Each row was made from one walk, in order. Every step used is in the known rows, and no mark comes twice. Write each row's walk.
In the rows, 128 means zero.
Known rows
derag/lesuk/dogat: [ 92 148 161 111 170 107 116 168 124 125 144 114 146 163  98  83 118 131
 142  97 119 121 149 164 166 126 113 145 107 165 142 157 124 130 102 110
 119  88 131 152 124 149 151 126 119 195 140 115  56 118]
lesuk/feze: [108 136 149 117 159  91 144 156 116 123 126 121 144 192  94 101 127 146
 152  80 137  94 130 174 158 130 137 173 127 175 129 147 140 121 106 107
 111  61 118 154 110 136 138 128  86 207 120 114  72 121]
latob/lesuk: [118 130 163  97 128  98 118 157 133 131 115 112 112 189 108  93 140 100
 137  76 127 137 126 158 130 112 132 215 126 156 150 126 166 189 132  80
 118  77 111 140 137 136 125 114 133 174 129  94  64 129]
kebir/derag: [134 132 171 100 144  97 127 133 121 136 102 120 134 177 103 113 121 109
 145 102 129 111 130 155 136 102 159 186  90 133 156 124 110 113 119  97
 137  60 104 135 131 122 120 112 105 181 123 109  60 147]
lesuk/febe: [104 158 152 104 135  95 135 157 119 123 129 116 135 197  87 102 125 150
 142 103 128  87 136 157 175 138 140 181 134 147 154 142 135 123 109  83
 122  52 115 147 101 131 136 119  91 177 124 115  64 121]
mubem/lesuk/latob: [125 126 163 133 137  96 135 163 167 118 129 110 123 185  89 116 158 128
  66 121 136 118 136 174 187 110 133 222 136 178 125 129 183 124 144  70
 104  92 142 147 131 149 145 108 104 143 133 103  78 147]
batil/vama: [130 110 144  68 108 105 118 153 151 117 121 107 133 160  87  87 131 111
 144 119 113  97 116 144 156 134 142 181  99 167 160 129 151 145 132 111
 142  13 116 138 125 113 133 116 115 198 115 144  83 138]
mari/batil/vama/duvepu: [150 121 127  37  72 124 124 136 146  83 124  88 148 144  92  85 122 105
 154 142 120  74 106 152 182 153 157 205  87 178 154 154 180 140 120 149
 175   4 131 144 129 107 120 112 124 201 109 169  81 123]
dogat/lesuk/batil/vama/duvepu: [120 130 125  32  85  94  98 161 150  91 123  99 147 141  90  64 107  98
 128 137 111  78 113 123 177 138 162 187 107 167 171 108 181 129 134 128
 165  42 148 150 132 101 150 106 121 171 103 161  77 129]
piveb/latob/lesuk/derag/dugi/vutu: [ 95 124 153 154 160  78 125 148 159 116  93 118 151 185 121 106 112 132
 136 121 128 151 133 133 124  91 133 159 112 130 171 201 126 177 149  87
 154 107 100 135  97 156 121 119 105 124 133  81  99  90]
vama/duvepu: [126 145 143  67  98 104 131 158 144 103 125  94 137 168  94  70 120 123
 142 134 118  75 116 161 174 142 146 202 107 179 148 116 173 120 110 111
 140  49 129 138 129 112 108 129 115 177 117 135  63 104]
derag/dugi/vutu/kebir/dogat/lesuk: [ 86 175 150 132 139  74  94 138 172 121 117 122 150 156 117 106 127  99
 107  92 140 153 111 120 109  66 164 140  83 113 168 165 117 103  94  86
 142 102 109 132 104 135 133  97 102 168 112 130 120 107]
dugi/vutu/lesuk: [116 145 162 125 150  81  93 164 152 112 133 142 117 194 110  95 115 107
 133 125 126 130 119 150 135 144 141 187 133 170 147 158 134 114 113  73
 136  90  86 179  85 110 108 137 126 185 102 110  93 114]
dogat/lesuk: [ 98 137 148 100 136  99 107 151 155 126 132 129 127 179 103 111 138  99
 105 110 132 136 128 154 156 116 148 187 119 137 139 138 156 127 116  79
 116  82 136 158 134 126 130 125 109 182 137 116  66 139]
feza/vutu/kebir/dogat/lesuk/febe: [ 77 205 149 104 153  81  83 144 102 118 128 136 126 170  87 122 127 117
 130  80 139 114 106 137 145  94 172 167 123 111 155 158 104  87  81  72
 132  77 112 145 102 122 152  86  99 176 101 131 101 125]
mari/batil: [131 126 148  99 117 111 132 125 172 120 132 110 136 160 106 118 139 111
 132 117 140 116 123 159 152 139 151 208 100 155 125 165 159 155  96 117
 139  52 117 150 123 137 112 119 109 197 135 144  74 136]
latob/piveb: [120 153 148 107 132  91 138 157 147 136 114 105 114 157  98  78 146 120
 134 118 133 115 118 164 159 118 139 196 123 159 106 125 155 143 114  86
 112  73 131 132 100 126 119 128 100 170 119 115  72 109]
dogat/lesuk/derag/dugi/vutu: [ 83 128 151 152 161  80 126 144 163 112 121 132 178 189 117 132 106 137
 110 134 125 145 139 130 138 103 141 133  93 124 184 201 124 126 134  92
 158 107 105 158  99 146 133 126  97 148 142 114  95 108]
derag/lesuk/batil: [111 137 159  99 143  76 106 165 180 118 139 115 133 155 106  73 109 106
 116 116 132 110 139 131 131 134 135 168 127 164 138 102 145 142 104 106
 133 107 129 156 132 132 151 120 127 174 131 139  64 129]
piveb/latob/lesuk/batil: [112 135 152  93 129  72 104 159 173 131  98 109 102 154 111  65 129  94
 132  93 133 127 126 128 127 100 148 217 152 148 131 103 164 206 133  85
 126 102 128 128 123 143 134  99 115 138 112  96  73 125]
feza/vutu/lesuk/dogat: [ 85 169 172 109 180  81 104 160 105 127 147 145 137 181  88  96 107 131
 169  89  99 113 126 163 164 145 129 169 122 176 145 170 116 116 101 102
 123  86  90 171  88 118 129 123 133 201  92 108  79 126]
kebir/dogat/lesuk: [ 89 157 144 100 120 105 106 155 147 120 123 124 140 174  99  86 145  83
 101  78 138 134 119 138 145  85 157 167 102 128 152 135 135 124 113  74
 118  73 134 137 120 139 138 118 103 174 129 114  77 125]
derag/dugi/vutu/kebir: [116 155 159 136 148  60 118 136 191 133 122 108 136 155 117 119 114 137
 140 132 128 130 113 135 109 106 151 163  91 146 158 159 127 112  86 102
 150  93  84 137 104 120 109  99 108 180 106 145 119 105]
dugi/vutu/kebir: [120 147 161 121 143  75  96 148 174 133 126 116 103 150 114 123 128 127
 139 143 129 127 101 139 113 116 161 196 114 150 133 141 131 107  73  84
 144  79  94 140 112 118 110  96 105 190 108 152 110 111]
piveb/latob/lesuk: [116 130 152 100 132  96 108 158 146 132  92 114  92 174 106  78 145  94
 135  92 138 142 112 161 138  98 135 220 143 147 126 133 159 196 137  71
 111  82 126 128 132 145 113 110 121 154 123  70  68 117]
dugi/vutu/feza: [116 126 164  99 144  68 104 158 183 107 123 124 137 160 120 121 113 119
 142 151 125 132 114 112 116 107 148 199 114 148 129 147 114 131  88 100
 157  58 101 137 108 106 104 119 114 183 122 140 116 117]
derag/dugi/vutu: [115 127 155 137 142  69 134 138 191 108 119 109 164 184 123 103 104 127
 138 132 128 132 127 143 133 114 135 158  90 149 171 171 139 135 114 112
 148  72  90 151  96 133 116 124 105 159 120 127 106 103]
dogat/lesuk/batil/mari: [ 95 124 155  83 126 101 121 129 181 117 152 122 130 154 119 130 133  84
 110  93 130 114 130 110 145 125 178 196 117 133 125 139 151 156 122 106
 158  88 128 150 122 103 141 106 105 174 130 152  79 171]
piveb/latob: [110 134 142 104 130  94 119 152 173 131 102 113 107 162  96  79 139 112
 130 130 137 114 115 159 159 115 145 199 132 153 112 132 142 146 118  87
 113  65 131 127 119 137 105 125  94 164 122  98  74 114]
kebir/dogat/lesuk/batil/vama/duvepu: [113 145 122  34  74  97  99 163 144  82 118  96 158 136  88  46 112  87
 129 115 115  76 110 109 167 113 169 172  94 158 179 106 165 128 130 123
 169  37 149 131 121 112 160 101 115 167  98 159  89 117]
kebir/derag/lesuk/batil/vama/duvepu: [147 128 144  35 107  95 102 155 123  86 110  95 155 137  94  62  88  92
 151 137 121  71 123 130 154 130 158 170  89 167 178 104 138 111 129 144
 180  46 132 147 140  98 155 106 137 180 105 151  65 130]
vutu/kebir/dogat: [107 180 161 106 115  92 116 149 152 139 122 108 120 143  92  80 146 113
 132  82 131 105 108 127 108  84 158 169  95 149 137 114 121 113  79  80
 129  68 112 100 113 132 120  94 100 197 107 137 102 110]
kebir/dogat/lesuk/latob/piveb: [107 165 146 135 128  90 134 169 140 119 106 110 134 159  89  81 168 114
  83  88 154 131 122 160 175  68 141 193 136 144 109 135 158 116 125  58
 108  85 169 127  95 144 148 107  84 126 120 101  83 113]
feza/vutu/lesuk: [107 163 173 104 160  76  96 155 131 116 141 152 114 187  94 101 111 104
 145 110 116 115 109 163 138 151 139 193 132 177 139 149 125 114 108  90
 127  88  82 177  99  95 106 132 148 203  88 110  89 133]
kebir/vutu/lesuk: [115 166 168 101 161  78 100 167 145 126 132 148 123 172  98  92 134 108
 153  92 114 112 118 168 133 140 140 188 126 174 141 127 133  99 105  96
 116  88  83 172 107 101 101 121 144 211 110 103  71 132]
vutu/lesuk: [113 157 164 109 138  88 111 164 141 128 141 139 117 193  90  84 128 114
 126  98 118 112 126 159 143 150 131 186 133 179 141 136 138 121 121  76
 119  89 103 163 100 111 104 141 133 201 107  98  74 126]
piveb/latob/lesuk/derag: [ 91 132 153 120 146 105 123 163 120 136  97 122 112 176  95 102 146 130
 129 102 126 130 135 143 138 100 135 188 138 140 141 157 137 188 156  64
 133  97 129 117 128 156 125 119 104 147 143  70  59 110]
vutu/kebir/dogat/lesuk: [ 89 179 150 102 125  96  93 150 148 136 123 126 118 148  97 101 150  92
 102  81 137 136 109 130 122  75 166 170 104 124 140 131 128 104  89  68
 125  89 129 122 127 130 133  97 103 190 116 127  93 124]

Write each row's walk
[ 70 163 149 139 147  96  93 156 128 128 116 137 140 154 101 131 138 122
 104 111 131 137 121 107 116  78 169 144  99 113 160 174 103  96 108  61
 156 104 122 125 110 145 141 102  87 167 135 130 102 107] : dugi/vutu/kebir/dogat/lesuk/derag
[128 160 176 122 150  67 143 117 151 151 105 107 156 163 104 124 112 135
 145  96 125 115 133 141 107  89 156 153  61 130 174 141 103 101 108 114
 148  92  90 120 120 117 109  98 113 185 109 113  86 135] : vutu/kebir/derag/dugi
[ 98 131 168 130 159  61 124 159 163 108 116 123 174 177 123 129 104 140
 137 120 117 152 139  97  96  87 129 164 101 131 172 186 105 170 131 100
 178  96  92 128 105 127 115 117 126 158 136 105 113 102] : latob/lesuk/derag/dugi/vutu/feza
[ 91 142 151 105 156 101 116 161 119 139 105 110 120 167 102  77 139 122
 159  73 119 139 134 161 160  97 123 193 129 150 136 156 145 191 128  87
 110  80 129 126 117 161 135 106 105 155 120  71  63 110] : piveb/latob/lesuk/dogat
[112 135 156 100 137  78 112 152 193 127 137 112 122 158 105  93 126 101
  90 125 120 111 136 132 149 125 159 200 126 161 141  98 175 157 131  93
 121 113 118 145 131 139 154 103 111 160 123 129  76 147] : mubem/lesuk/batil
[107 147 173 111 182 107 118 151  92 130 124 121 152 166 101 100 107 120
 155  86 124 123 156 162 154 106 128 143  87 142 154 158  92 107 106 111
 129  88 122 148 130 143 154 113 116 190 135 100  46 132] : kebir/derag/lesuk/dogat
[ 95 132 166 130 158  61 136 155 179 108 120 123 182 168 115 131 100 155
 132 149 114 130 138  97 112 101 134 149  91 138 163 187  95 130 114 109
 179  81  97 126  94 120 109 124 107 168 137 126 118 103] : lesuk/derag/dugi/vutu/feza
[109 165 170 100 153  71  97 138 150 138 131 126 101 146  95 124 124 124
 151 128 120 110  92 149 117 121 159 200 110 157 125 128 122 108  69  99
 135  80  87 141 125 104 113  94 125 203  96 155 105 132] : feza/vutu/kebir
[131 163 182 100 167  73 102 119 117 142 108 131 112 147 102 144 109 113
 167 115 129 112 101 149 106  96 179 197  87 129 142 128  88  82  82 101
 149  75  80 136 137  99 118  82 122 195  96 136  92 151] : feza/vutu/kebir/derag
[137 145 174 117 156  80  97 127 135 139  97 121 114 151 118 141 116 113
 154 129 138 126 111 140 100  89 177 192  86 124 150 140  92  84  83  88
 158  77  85 134 122 110 116  87 101 184 105 133  95 134] : dugi/vutu/kebir/derag
[126 149 175 139 164  66 110 137 142 114 115 140 156 200 118 106  92 110
 141 107 128 137 131 149 116 120 144 155  95 145 182 179  98  99 128  97
 152 100  68 171  81 110 106 129 130 174  96  87  98 121] : kebir/derag/dugi/vutu/lesuk
[127 109 151  59 109  87 104 157 153 117 115 107 128 153  99  71 125  93
 144  90 114 110 120 119 129 122 147 196 120 159 173 101 172 201 144 107
 150  49 119 138 128 121 158  95 132 175 107 138  85 144] : latob/lesuk/batil/vama
[ 97 128 164 116 145 107 132 164 107 135 116 122 133 189  96 113 140 134
 129  87 116 125 141 141 131 109 128 182 122 147 164 150 147 182 151  72
 138  95 116 130 134 151 134 120 117 166 148  91  57 122] : latob/lesuk/derag
[123 134 153  68 115  77  98 162 161 115 133 123 131 156  86  68 115 102
 135 108 106  91 124 117 141 155 148 174 126 179 167 113 151 142 138 108
 149  56 109 158 100 100 143 116 132 196  89 142  88 144] : vutu/lesuk/batil/vama
[ 95 152 161 151 158  66 125 142 169 136 123 114 147 158 110 134 115 159
 133 139 119 123 127 123 105 106 148 143  88 139 166 179 112 107 100  96
 164 105  87 130  98 133 117 106 100 171 121 141 114 100] : lesuk/derag/dugi/vutu/kebir
[ 88 158 166 145 151  76 151 157 141 130 137 129 173 200  89 104 111 160
 117  97 105 109 156 139 138 138 118 125 100 161 183 179 122 128 154  95
 141 117  98 147  90 132 113 147 121 181 128  86  76 112] : vutu/lesuk/derag/dugi
[ 93 140 140 114 164  91 123 157 113 120 129 136 144 191  96 117 133 124
 126  80 142 120 130 170 167 121 147 172 136 153 133 160 146 111 113  94
 106  84 134 172 120 137 152 128  91 201 127 104  69 129] : dogat/lesuk/feze
[ 96 124 157 153 156  78 144 146 165 114 118 118 179 188 113 120 102 151
 130 137 119 124 139 131 136 113 133 134  87 141 184 193 122 133 129 106
 164  88  93 144  92 146 123 129  96 149 138 124  99  99] : lesuk/derag/dugi/vutu
[ 95 141 161 101 153 104 128 162 108 139 123 113 139 180 102  89 134 129
 160  61 109 134 142 157 153 108 118 183 114 156 156 147 152 188 126  94
 119  79 116 135 123 153 143 105 115 175 126  90  59 123] : latob/lesuk/dogat
[ 67 177 154 143 142  84 135 142 148 138 127 122 174 163  91 114 132 142
  99  82 121 128 142 114 119  75 146 109  74 119 182 173 110 112 127  89
 146 120 118 113 110 148 135 111  98 170 135 112  92 109] : vutu/kebir/dogat/lesuk/derag/dugi
[ 90 153 164 128 149  96 125 170 115 132 138 142 134 194  80 107 128 145
 117 110 107 105 144 140 145 145 130 157 129 169 155 161 121 117 141  71
 139 106 107 152 100 128 114 144 117 192 130  93  62 119] : vutu/lesuk/derag
[ 83 155 155 152 164  67 108 144 168 134 125 127 148 158 114 145 118 145
 112 133 125 145 126 122 113  97 153 144  92 123 169 187 115 100 104  88
 159 124 101 141 110 131 128 103  99 170 130 135 107 109] : dogat/lesuk/derag/dugi/vutu/kebir
[141 147 171 138 160  87 135 162 117 121 101 108 124 160  96  94 142 121
 108 113 159 126 136 182 161  90 130 198 130 156 108 135 125  99 126  81
 121  93 154 144 119 134 146 114 108 136 126  91  60 129] : kebir/derag/lesuk/latob/piveb
[121 139 172 165 148  61 135 166 170 102 127 129 157 206  99 104 116 144
  99 116 134 127 135 159 156 122 114 182 134 185 159 175 145 104 132  79
 137  96 107 170  75 129 118 127 115 139 102  97 103 115] : derag/dugi/vutu/lesuk/latob
[105 164 178 114 186  98 106 149  96 145 125 119 134 144 100 112 114 129
 156  93 123 125 144 156 131 101 138 144  84 141 149 152  83  89  83 106
 136 102 116 138 137 135 149  96 118 201 124 111  62 131] : vutu/kebir/derag/lesuk/dogat
[112 143 163 114 143  56  90 163 181 113 135 138 124 173 113  83 102 108
 130 125 122 117 124 121 124 144 151 185 140 167 149 127 140 132 109  87
 145 105  93 173  82 115 127 120 120 168  94 129  96 120] : dugi/vutu/lesuk/batil
[ 91 141 164 143 162  91 109 172 122 118 133 147 133 196  97 117 117 140
 125 129 112 119 135 134 136 143 139 158 127 161 156 181 113 111 134  66
 152 105  93 162  86 127 115 138 112 178 126 103  83 106] : dugi/vutu/lesuk/derag
[ 87 172 159 150 139  79 125 144 157 127 114 114 163 153 104 106 125 142
 130 103 126 119 120 105  98  72 154 122  71 132 173 172  93 107  95  90
 164  91  93 103  88 147 127  97  92 166 115 136 127  87] : lesuk/derag/dugi/vutu/kebir/dogat
[112 119 162  88 129 104 126 128 191 118 157 109 119 153 118 126 136  85
 100 104 123 105 132 118 143 129 177 205 112 151 120 135 164 168 140 111
 151  97 116 144 125 113 145 103 112 173 127 143  84 174] : mubem/lesuk/batil/mari
[ 89 163 167 138 172  68 143 157 140 131 131 139 178 183  91 110 115 152
 139  92 101 110 149 148 131 129 126 127  92 157 182 173 114 111 139 110
 142 117  82 156  93 123 110 130 133 184 129  87  74 118] : kebir/vutu/lesuk/derag/dugi
[ 73 136 150 118 149 109 122 159 126 132 130 136 143 181  91 132 136 130
  95 114 119 125 144 138 159 116 144 157 115 131 155 163 135 124 138  70
 135 100 137 146 131 143 138 132  96 174 157 110  57 131] : dogat/lesuk/derag
[142 137 186 148 170  79 105 156 137 112 110 123 124 161 107 136 124 123
 109 132 160 134 122 160 127  86 142 193 116 148 135 150 104  65  91  81
 149 101 123 153 130 130 143  92 113 150 119 119  86 132] : dugi/vutu/kebir/derag/lesuk/latob
